Each row was made from one small tree. The marks that hang from a mark follow it in brackets, in alphabetical order. Every link used is in the known rows. Write each row's tree.
Known rows
dozabe(femul lapizup(beka)): [  7 -19  12 -12  -1 -25   3 -31  -7  10   4 -17 -19   0   2  31  -8 -24
 -12 -23 -15]
pelum(dekip(livo) pufubuk): [-28   0  -5 -22   5 -22   0  -9 -14   4   6 -20   7  27  11  27  -8  -7
  -9 -25  32]
pufubuk(femul(dozabe(retuk)) lapizup(beka)): [ 24  -5  12 -22   3 -21 -10 -36   7  -3  19 -33 -21   2  -7  45 -20 -44
 -33 -27 -12]
pufubuk(femul(dozabe) lapizup(beka)): [ 19 -11  18 -12   3  -9  -6 -39   3   5  13 -17 -21  -5  -4  39 -24 -31
 -29 -18  -8]
pufubuk(femul lapizup): [ 10  -5   0  -9  14  -6  11 -24   2  14   6  11 -16  -1   6  30  -2 -19
 -20 -15  -2]
pelum(dekip pufubuk): [-26   0   0 -15   9 -20  -4  -1 -21  -5   6  -5  -2  25   5  19  -2 -10
 -21 -22  16]
pelum(pufubuk(femul lapizup(beka))): [ 11  -6  14 -19  10 -14   3 -18 -16   4  12  -8 -24  24   1  35 -13 -34
 -27  -9  11]
dozabe(lapizup): [-14  -4   6  -9   3 -10   1 -20   1   9  -2 -11 -13 -10  -2  10  -5 -11
 -19 -16 -14]
dekip(livo pelum(pufubuk(femul))): [-11 -12  -9 -21  19 -15   0  10 -15  20  27 -16 -10  11   6  37  -8   4
  -8 -14  27]
livo(dekip): [-14  -1  -9  -8  10  -7   4 -15  21  -7  -1  -5  -3  -5   0  19 -11 -10
   0 -22  -7]
livo(dekip(pelum(pufubuk))): [-28  -3 -11 -20  15 -13  -4  10  -6  -4  15 -10 -13   2 -12  23 -10  -5
 -10 -25  12]
dekip(pelum(pufubuk)): [-24  -4  -2 -14  18 -10  -8  19 -16   5  12 -12 -14   2  -3   8  -1  -5
 -15  -8  12]
dekip(livo pelum(pufubuk(femul lapizup))): [ -7  -7  -6 -27  16 -14   4  -6 -21  25  22  -6 -17   5   0  43  -7 -10
 -21 -21  36]
retuk(dozabe(femul(pufubuk(lapizup(beka))))): [ 24   3  21 -20  -4 -12   1 -46  -5  -2   1   7 -19   7   3  31  -3 -39
  -9 -13  -6]
pelum(pufubuk): [-17   1  -2 -10  16 -10  -4   3  -9   1   3  -7  -8  15   5   5  -5 -15
 -14  -1   4]
dozabe(femul lapizup(beka pufubuk) retuk): [  7   1   6 -36   5 -36 -14 -36  -1   0  19 -30 -30  20   4  37  -9 -38
 -17 -21 -10]
dekip(pelum): [-14  -5   2  -7  17  -3   0   9   5   7   5 -10 -11 -15  -3   9   0   0
  -4 -12   0]
retuk(dozabe(femul lapizup(beka))): [ 16 -19  20 -11 -16 -13  -6 -38  -2  13  10   1 -18   1   0  40   0 -34
  -5 -26 -16]
pelum(pufubuk(femul)): [ -3  -8  -6 -10  20 -14   0   3 -15   7  21   3 -12  22  11  24  -4  -7
 -17  -4   3]
livo(dekip(pelum(pufubuk(femul)))): [-13 -13 -15 -20  19 -18   1   9 -12   1  30   1 -18   9  -8  43 -10   3
 -14 -28  11]
retuk(dozabe(lapizup(pufubuk(femul)))): [  8  -2  13 -22  -4  -4 -14 -36   1  19  26  21 -26  13   5  38  -2 -20
 -15 -12  -9]
pufubuk(femul(dozabe) lapizup): [  8  -9   4  -7   9  -7  -4 -35  -1  12  15  -2 -17 -12  -2  33 -15 -20
 -32 -20  -6]
dekip(livo pelum(pufubuk(femul(dozabe) lapizup))): [-10 -12  -3 -26  12 -14  -9 -17 -22  24  28 -17 -17  -6  -7  47 -18 -13
 -31 -26  30]
dozabe(femul lapizup(beka) retuk): [ 11 -15   6 -22   1 -36  -2 -29  -2   1  11 -33 -18   7  -2  36  -4 -36
 -16 -34 -19]

Which tree is each row?
[-12   3  18 -26  -3 -21  -3 -21 -22  -8  -2 -17 -14  27  -4  29 -10 -38
 -30 -26  24] -> pelum(dekip pufubuk(lapizup(beka)))
[-26  -3  -5 -20  15 -11  -5  11  -9  13  11 -26  -6   2   1  18  -7  -1
  -5 -12  29] -> dekip(livo pelum(pufubuk))
[ 17  -7  25 -21 -10 -22  -3 -43 -12   2   7  -4 -19   4   1  31  -6 -24
  -9 -18 -22] -> retuk(dozabe(femul(pufubuk) lapizup(beka)))
[  2 -10  10 -30   9 -14   3 -10 -16  18  18 -25 -21  13  -2  47 -16 -22
 -19 -19  35] -> dekip(livo pelum(pufubuk(femul lapizup(beka))))
[  1   7  24 -32   0 -33 -16 -37  -4 -20   7 -57 -18  -5 -12  16 -30 -26
 -35 -21 -32] -> femul(dozabe(lapizup(beka) retuk) pufubuk)
[-13 -10  -7 -22   9 -26   5 -11 -21  10  21  -9   3  34  15  47  -9  -2
 -12 -29  29] -> pelum(dekip(livo) pufubuk(femul))
[  7  -7  32 -11 -19   0  -9 -29   8   7   0 -10 -15  -3  -6  24  -7 -35
 -10 -17 -16] -> retuk(dozabe(lapizup(beka)))
[ -2  10  20 -36  -3 -26 -30 -41   6  -8  16 -51 -27   4  -8  26 -27 -39
 -31 -17 -17] -> femul(dozabe(lapizup(beka pufubuk) retuk))
[ -8  -6  -1 -21  10 -25   5 -17 -32   6  17  13 -14  26   3  43  -1 -18
 -35 -32  22] -> pelum(dekip pufubuk(femul lapizup))
[-13  -9  -1 -27   1 -25  -6 -36 -28  14  23 -12  -4  17   1  55 -20 -18
 -36 -41  34] -> pelum(dekip(livo) pufubuk(femul(dozabe) lapizup))
[-24   6  -1 -28   2 -19   4 -24 -19   7  -1 -12  -1  21   3  32  -7 -23
 -23 -33  41] -> pelum(dekip(livo) pufubuk(lapizup))
[ 13   5  13 -22  16  -9  -7 -20   9   2  18 -11 -25  27  15  30 -19 -18
  -6   5  -2] -> lapizup(beka pufubuk(femul))
[  6  -5   9 -17  -3 -20  -2 -39 -15   8  11  13 -15  -3   2  28   3 -13
 -12 -19 -21] -> retuk(dozabe(femul(pufubuk) lapizup))
[ 19  -2  29 -26 -11  -5 -16 -40   3  11  24   4 -31  20   3  45 -12 -33
 -13 -10 -10] -> retuk(dozabe(lapizup(beka pufubuk(femul))))
[  4  12  26 -22   6 -14  -7 -44  -1 -13  -6 -33 -19 -11  -8  10 -29 -28
 -32  -5 -12] -> femul(dozabe pufubuk(lapizup(beka)))
[-11 -17  -2 -13  18 -15 -16   7 -24  11  36 -12 -20  -1  -6  32 -14   1
 -29 -15   5] -> dekip(pelum(pufubuk(femul(dozabe))))
[-16   3  15 -32  -5 -21   2 -27 -16   1  -2 -30  -3  26   3  37 -16 -35
 -20 -30  40] -> pelum(dekip(livo) pufubuk(lapizup(beka)))
[ 12   4   6 -16   3 -11   3 -43  -9   6   4  25 -15  -1   4  27   7 -28
  -9 -14  -5] -> retuk(dozabe(femul(pufubuk(lapizup))))
[ -2   3  -9 -31  11 -35 -11 -34  -4   7  22 -11 -23  12   5  32   1 -24
 -18 -24  -9] -> dozabe(femul lapizup(pufubuk) retuk)
[ 11  -4  21 -25 -11 -14 -17 -47  -1  11  18   3 -28  15   3  40  -5 -37
  -5 -14  -8] -> retuk(dozabe(femul lapizup(beka pufubuk)))
